In the rows, zero is written as 128.
Known rows, with every step that occurs
makeku vipu: [107 111 137 118 114 105 142 138 127 109 131 143 124 110 130 166 152 107
 115 127 145 147]
vipu tilufer nevut: [129 127 124 130 147 109 135 119 149 118 177 123 137 143 140  93 132 147
  88 151 158 104]
nevut tilufer rone: [ 76 127 134 117  86 110 136 147  60 137 142 136 115 117  70 145 149 154
 100 173 110 112]
somi lotu tilufer rone: [118 173 132  55 129 129 173 132 107 133  97 117  70 153  81 133 131  92
 103 175  99 175]
lotu somi rone: [108 139 151  97 116 125 127  95 109 197 109 111 111 133 105 134  81  96
 119 127  85 121]
rame lotu somi rone: [124 161 130  94 105 114 113 100  89 196  96 125 114 177 100 103  76  99
 149 122  60 151]
vipu tilufer: [121 120 149 142 130 110 149 116 129 115 134 134 136 152 119 109 126 126
  94 146 130  96]
rame lotu tilufer vipu makeku: [167 159  76  91 130  92 136 146 134  61 112 151 110 171 104 133 147 139
 124 191  65 139]
somi lotu: [149 136 108  88 127 117 159 129 132 147 108 141 116 148 113 122 108  87
 119 133 139 167]
tilufer vipu makeku: [138 108  80 113 113 113 139 150 141  63 149 152 118 108 135 163 143 154
 104 165 117  85]
rone somi: [116 124 139 165 158 101 136 120 137 122 148 111 141 127 130 112  87 118
 159 111 154 155]
nevut tilufer vipu: [125 119 109 111  95  64 128 139 106 113 139 160 125  90  60 146 135 133
  94 166 128  68]
makeku vipu tilufer lotu: [129 101 132 103  98  90 176 129 124 117 167 168 114 162 137 139 113  84
  92 144 154 109]
tilufer vipu: [132 124 111 111 115  98 127 134 134  86 138 146 107  84 118 133 129 130
 112 135 130  73]
somi rone rame lotu tilufer: [140 169 117  81 148  81  68  95 140 126  94 143 158 131  98 103 143  94
 153 169  48 153]
rone rame lotu tilufer vipu makeku: [156 148  52  86 146  82 104 145 190  38 128 175 149 124 118 136 146 135
 135 204  58 123]
makeku vipu tilufer: [101 102 159 132 115  87 167 124 133  98 139 149 128 139 126 145 148 109
  87 149 149 119]
rone tilufer: [118 115 144 157 148  93 163 121 161 135 136 111 149 131 140  99 119 118
 119 165 144  98]
tilufer lotu somi rone rame: [127 131 101  63 110 109 111 102 157 190 155 162 132 109 136 131  45  68
 135 143  88 105]
rame lotu: [146 146 108 126 117 116 115 131 108 126 114 140 132 170 126  97 120 135
 158 118 107 153]
rame lotu tilufer: [156 182 124 102 150 106 125 123 128 128  89 125 117 192  96  99 132 115
 152 149  79 177]

Rows
[ 86 127 151 130 136  93 198 121 110 111 147 121 103 155 108  94  77  95
 108 138 153 151] -> vipu tilufer rone somi lotu
[120 118 122  80 112  92 131  88 166 180 160 166 137 136 122 111  47  63
 104 163  88  75] -> vipu tilufer lotu somi rone rame
[169 179 101  58 173 107 157 120 165 155 130 111 109 160 101 109 132  92
 106 172 142 191] -> somi lotu tilufer nevut
[ 73 147 101 102  79  96 122 141 108 155 138 162 138 139  63 115  88 135
 141 174  66 132] -> nevut tilufer rone rame lotu somi
[ 69 110 159 119 120  73 210 129 105  90 151 130 100 140 111 133 102  75
  99 140 171 173] -> makeku vipu tilufer rone somi lotu
[ 84 136  92 107  88  88  97 147  96 114 147 173 152 114  78 120 139 156
 141 180  77 129] -> nevut tilufer rone rame lotu
[ 86 151 105 103  97 132 121 138 141 125 135 150 121 132 122 105  72 135
 160 140  66 137] -> tilufer rone rame lotu somi
[147 150  69  64 138  70  72 118 153  59 112 174 145 111 115 138 153 122
 126 208  30 114] -> somi rone rame lotu tilufer vipu makeku
[ 66 116 111 112  97 100 104 145 115 113 158 159 149  73  79 150 152 149
 111 185 104 102] -> nevut tilufer rone rame
[ 45 104 179 156 122  84 178 134 107  75 177 121 109 124 127 136 117 124
 108 133 157 133] -> makeku vipu tilufer rone somi
[103 179 145 131 152 106 140 131  98 103 125 100 103 180  95  92 105 128
 173 143  89 192] -> rame lotu tilufer rone somi
[135 129 130 106 104 113 187 117 143 178 153 145 104 199 116 103  33  85
 103 146 123 100] -> vipu tilufer lotu somi
[ 98 130 132  96 123 112  98  96 162 170 126 133 150  85 119 139  86  89
 128 146  79 114] -> lotu somi rone rame
[122 136 118  62  81  85 142 108  75 245 143 150 111 167  58 143  60  74
 105 163  87 113] -> nevut tilufer lotu somi rone
[154 160  86  87 142  64  94 130 183  60 117 169 136 102  95 106 132 114
 145 172  79 109] -> rone rame lotu tilufer vipu
[110 115 118 102 132 106  71 100 146 124 132 149 164  62 135 138 136 109
 128 144  97 103] -> somi rone rame
[116 181 135  93 122 131 133 137  83 114 105 115  89 180  89 100 142 140
 144 163  64 162] -> rame lotu tilufer rone
[ 61 107 170 118  92 110 171 136  99  82 153 139  95 122 128 151 162 130
  76 154 133 105] -> makeku vipu tilufer rone
[ 96 134 122 116 138 109 176 133 109 122 141 112 100 134 116 118  82  97
 142 122 149 187] -> tilufer rone somi lotu
[121 106 126 140 134  63 159 128 163  92 143 128 127  89 128 103 120 113
 102 170 144  44] -> rone tilufer vipu
[124 152 125 111 144  76 139  93 137 201 151  97 133 168 129  60  78 108
 130 162 104 123] -> rame lotu somi rone tilufer nevut
[148 111 121 111 112 109 160 120 123 132 160 157 117 177 135 105  86 105
 103 145 138  91] -> vipu tilufer lotu
[138 134  84 123 129 106  89 131 165  98 130 168 170 124 135  97 118 130
 168 134  95 144] -> rone rame lotu
[ 79 134 125 112 116  72 175 139  71 153 144 128 113 137  55 127  94 100
 126 156 143 182] -> nevut tilufer rone somi lotu
